What can hang from each mark:
somino: susak tila
fubik: susak
tiges: susak tila
susak: piva riba somino tiges
piva: tila
tila: fubik riba somino tiges
riba: susak tila

Known rows, with every way that one mark hangs from another:
tila[fubik[susak[piva]] riba somino tiges]: [ 2.19  0.37  2.92  0.62 -5.85  3.39  0.75  0.76 -0.72  3.65  3.97 -1.46
  0.44  0.63 -3.54 -1.69 -2.95  3.13 -0.59 -3.14]
somino[susak[piva tiges] tila]: [ 0.16 -0.06 -2.37 -5.19  3.44 -1.05  2.51 -3.39  2.18 -2.29 -2.04  1.90
 -1.99 -2.25  2.05 -1.01  2.20 -3.46 -0.70  4.08]
tiges[susak tila]: [ 0.55  2.96  2.47  1.51  3.22 -2.10 -2.67  0.89  0.23 -3.68 -0.11  0.85
 -1.23 -0.24  0.08  2.15 -0.05 -0.99  2.07 -0.29]
tila[riba[susak]]: [-2.40  1.54  0.11  0.44  1.05 -1.18 -1.17  1.91 -1.26  0.30 -1.31  1.49
  0.65  2.81  1.04 -1.50  1.14 -0.68  0.29 -0.52]
tila[riba[susak[piva]] somino tiges]: [-0.03  0.73  0.20 -1.41 -3.07  0.87  0.57  0.30 -0.85  2.61  4.13 -1.21
  0.11 -2.49 -1.51 -1.64 -2.25  2.89 -0.65 -3.54]
fubik[susak[piva riba somino tiges[tila]]]: [ 0.84 -1.46 -2.97  0.44  0.72 -2.06  2.00 -1.36 -0.19 -1.13 -0.92 -1.20
 -2.04  2.76  2.60 -0.56  3.89  2.70  0.71  3.15]
tila[fubik riba somino tiges[susak]]: [ 1.92  0.97  1.96  3.96 -5.28  2.44 -2.54  3.37 -0.32  2.39  4.97 -0.49
  0.68 -1.88 -3.73  0.01 -2.62  2.61  0.65 -5.77]
tiges[tila[riba]]: [ 0.21  1.48 -0.09  2.40  4.82 -2.18 -2.42  4.17  0.15 -1.28 -0.54 -0.81
  0.88  1.93  0.35 -0.26 -1.79 -0.41  2.73  1.90]
tila[fubik[susak] tiges]: [ 1.99  2.76  2.63 -0.15 -1.39  3.32 -2.35 -0.58  2.17  2.25  0.56  0.56
  2.95  1.72 -3.13 -1.96  0.43 -1.56  0.51 -2.27]
somino[susak tila]: [ 0.22  0.42  0.26 -3.33  4.34 -0.22  0.68 -1.62  0.95 -1.21 -1.16  1.38
 -1.94 -1.16  2.31  0.94  0.66 -4.22 -1.01  0.68]
somino[tila[fubik[susak[piva]] tiges]]: [ 2.53  1.66  2.83 -2.84  0.57  1.72  1.82 -1.46  1.44 -0.28 -0.11 -0.31
  0.93 -0.86 -1.64 -0.52 -1.48 -2.88 -1.19  0.89]
tila[fubik riba[susak[piva somino]] tiges]: [-1.36  0.16 -0.05  1.34 -4.90  1.22 -0.82  1.04 -0.96  1.09  0.31 -0.58
  0.43  0.46 -2.38 -0.36 -0.90 -0.03  0.13 -1.49]
susak[piva riba[tila[fubik]] somino tiges]: [-2.41 -6.25 -4.73  1.36 -0.94 -2.84  2.00  1.22 -0.20 -1.86 -3.30 -1.76
 -0.41  0.30  1.31  2.58  1.57  2.05  0.19  5.73]
tila[fubik riba somino tiges]: [ 1.85 -0.81  0.56  3.51 -2.97  2.49 -2.69  4.62  0.30  4.54  3.98 -1.85
  2.65 -1.08 -3.98 -1.44 -4.28  1.52  0.89 -3.86]
riba[susak[piva somino] tila[tiges]]: [-3.25 -1.36  0.11 -5.00 -1.64 -0.94  1.29 -5.15 -2.07 -2.77 -1.63 -0.52
 -1.49 -3.80  0.07  3.52  1.92  0.71 -1.08  0.30]
tiges[susak[riba]]: [-0.82  1.57  1.18  2.27  0.96 -1.39 -0.60  3.05  0.88 -1.10  0.14  0.99
 -0.20  2.29  1.79  1.48  0.88  0.71 -0.44 -0.87]
susak[piva somino[tila[riba]]]: [-0.63 -4.85 -1.47 -1.11  2.66 -1.73  3.18  1.30 -2.61  0.07 -2.49 -2.75
 -1.90 -0.88  1.41  0.81 -1.53 -0.99 -1.57  4.79]
fubik[susak[piva[tila[riba]] tiges]]: [-0.19  2.30 -0.31 -2.89  0.43  0.19  2.36 -3.71 -0.42 -0.92 -1.53  2.25
  1.19  1.35  1.02 -3.49  2.98  2.54 -0.10  2.80]
somino[tila[fubik[susak]]]: [ 1.46  0.07  3.20 -0.81  2.39  0.49  0.75 -0.38 -0.18 -0.51 -2.19  0.49
  0.38  1.28 -0.32  0.18 -0.77 -4.27 -0.91  1.21]
piva[tila]: [-1.39  0.79  1.13 -0.28  4.40 -0.08 -1.01 -0.06 -0.63  0.05 -1.54  0.71
  3.69 -1.57  0.15 -0.21 -3.03 -0.43 -0.01  0.96]
fubik[susak[riba somino[tila[tiges]]]]: [ 2.11 -0.55 -1.16  0.15  1.16  0.22  1.87 -0.60 -0.46  0.84  1.20 -1.66
 -1.17  1.33  2.88  0.48  3.10  1.58 -1.26 -1.28]
fubik[susak[tiges]]: [ 1.16  1.47 -1.18 -1.80  2.77  0.21 -1.26 -2.41  1.29  1.01 -1.84  2.41
  1.63  2.50  0.63 -4.17  5.97 -0.57  1.11  0.93]

Rows:
[ 2.13  2.18  1.39  1.17  0.39  0.42  0.07  2.07  2.22 -1.41  1.50 -0.07
  0.92 -1.74 -0.64  1.61 -1.59 -2.03 -0.46 -1.35] : somino[tila[fubik tiges[susak[riba]]]]
[-1.35 -0.08 -2.32 -3.82  2.01 -0.35 -0.01 -2.51  2.50 -0.27 -2.35  2.36
 -0.66  0.36  0.88 -2.24  2.83 -2.09  0.27  3.33] : somino[susak[piva tiges]]
[-1.20 -1.34 -4.00  0.81  2.51 -2.92 -3.12 -2.08 -1.16 -1.50 -2.16  0.78
 -0.84 -1.43  0.95 -0.47  4.44 -2.01  2.56  0.10] : riba[susak[somino tiges[tila]]]
[-0.56 -1.40  0.23 -2.34 -1.53 -0.11  3.64 -2.50 -1.16 -0.79 -0.30 -1.78
 -1.91  1.75  2.21  2.25  2.50  3.93 -1.87  1.30] : fubik[susak[piva riba[tila[tiges]] somino]]
[ 0.38  2.39  4.01  3.35  0.67 -1.26 -3.23  1.61  0.08 -3.66 -0.79  0.91
 -0.91  0.67 -1.69  2.95 -1.67 -2.27  2.22 -0.50] : tiges[susak tila[fubik]]
[-0.87 -0.08  1.94 -2.15 -0.66  0.23  3.14  0.00 -0.20 -1.98 -1.67  0.95
 -2.97  1.06  0.86  1.40 -2.28 -3.14 -1.71  2.80] : somino[susak[piva] tila[fubik riba]]
[ 0.90  0.23  0.09  4.27 -3.14  1.31 -2.59  2.79  1.38  0.80  1.82 -0.76
  0.91 -0.20 -1.73  1.76 -0.13  0.39  0.46 -3.39] : tila[fubik tiges[susak[riba somino]]]
[-1.08  1.87  2.01  3.40  0.52 -1.74 -2.69  2.85 -1.00 -2.32 -1.21  0.24
 -0.05  2.70 -1.00  1.14 -2.37 -2.02  2.46  0.15] : tiges[tila[fubik riba[susak]]]
[-0.67 -1.47 -0.28 -0.31  0.05 -0.34 -1.04 -1.76 -1.75 -0.14 -1.15 -0.28
 -0.78 -2.24 -0.22  1.32  0.93 -3.67 -0.40 -1.98] : riba[susak[somino[tila[fubik tiges]]]]
[ 0.39 -2.31 -1.39  3.51 -1.24  0.23 -1.27  1.01  0.03  1.45 -1.88  0.20
  0.64  4.04  0.07 -0.76  3.02 -0.42  0.72  0.47] : tila[fubik[susak[riba somino tiges]]]
[ 0.58  1.21  0.49 -1.52  0.55  2.26 -0.97 -2.66  0.05  1.72  3.80  0.00
  1.74 -5.89 -0.75  0.28 -3.40  2.13 -0.36 -4.25] : piva[tila[somino[susak] tiges]]
[ 0.64  0.63  1.25  2.83 -1.95  2.27 -1.40  1.87 -1.14  2.20  3.39 -0.86
  3.70 -3.67 -2.78 -0.14 -5.95  2.98  0.46 -3.52] : piva[tila[fubik riba somino tiges]]
[-1.35 -0.47  0.16 -1.07 -0.62 -2.09 -0.54 -2.29 -0.34 -1.73 -1.60  0.79
 -0.72 -1.10 -1.51 -0.58 -0.75 -2.20  1.26  1.55] : riba[susak[piva tiges[tila[fubik somino]]]]
[ 0.00 -2.07  0.08  3.94 -0.35 -1.51  0.40  2.58 -1.34 -1.72 -0.26 -0.66
 -2.42  0.21  1.94  3.98  0.58 -0.31 -0.94 -0.94] : tiges[susak[riba somino[tila[fubik]]]]
[ 0.94  0.38 -0.63 -1.77 -2.47  2.10  0.54  0.49  0.56  3.17  4.85 -1.14
 -0.99 -2.36 -0.89 -1.39 -1.99  3.24 -0.55 -3.00] : tila[riba somino[susak[piva]] tiges]
[ 1.82  2.73  1.84  1.51 -2.17  2.63 -1.24  1.25  2.69  2.03  1.54 -0.12
  2.62  3.10 -1.77 -1.01 -0.09  0.13  0.06 -2.40] : tila[fubik[susak[riba]] tiges]
[-0.94 -2.25 -4.25 -0.90  2.62 -2.33 -1.06 -2.67 -1.38 -0.92 -2.53  1.17
 -0.83 -2.58  1.70 -0.85  5.00 -3.09  0.72  0.27] : riba[susak[somino[tila] tiges]]
[ 0.11 -2.35 -3.17 -0.38 -0.07 -1.05  2.47 -1.45 -0.18  0.68 -1.47 -0.55
 -1.22  3.23  2.65 -1.67  4.81  2.47 -0.61  2.88] : fubik[susak[piva riba somino tiges]]
[-2.01  0.85 -2.91 -1.84  0.65 -0.91  2.19 -1.64  2.16 -1.66 -0.72  1.84
 -0.27  0.05  2.88 -0.29  0.73  1.41 -0.50  2.69] : somino[susak[piva[tila] riba tiges]]
[-0.45  0.09  1.10 -1.88 -0.06  0.84  2.17  0.12 -0.83  1.34  1.94 -1.52
  2.09 -3.35 -1.30 -0.79 -5.67  3.30 -1.18  0.87] : susak[piva[tila[riba somino tiges]]]
[-1.74  2.03  0.09 -2.44 -0.33  0.55  2.57 -1.24  1.89 -0.81  1.12  0.40
 -0.38 -0.19  2.18  1.34 -2.30  1.72 -1.73  0.59] : somino[susak[piva[tila[tiges]] riba]]
[-0.28 -1.90 -0.87  2.04 -3.03  0.54  0.27  0.58 -1.69  1.02 -2.42  0.62
 -0.28  4.21 -0.79 -2.16  2.63  0.71  0.62  2.29] : tila[fubik[susak[piva somino tiges]] riba]
[-0.28 -2.60  0.12  0.61  0.64  0.09 -0.38  1.55  0.09  2.90  2.22 -0.98
 -1.52  0.22  1.35  1.04 -2.14  0.58 -1.03 -2.39] : tila[somino[susak[riba]]]
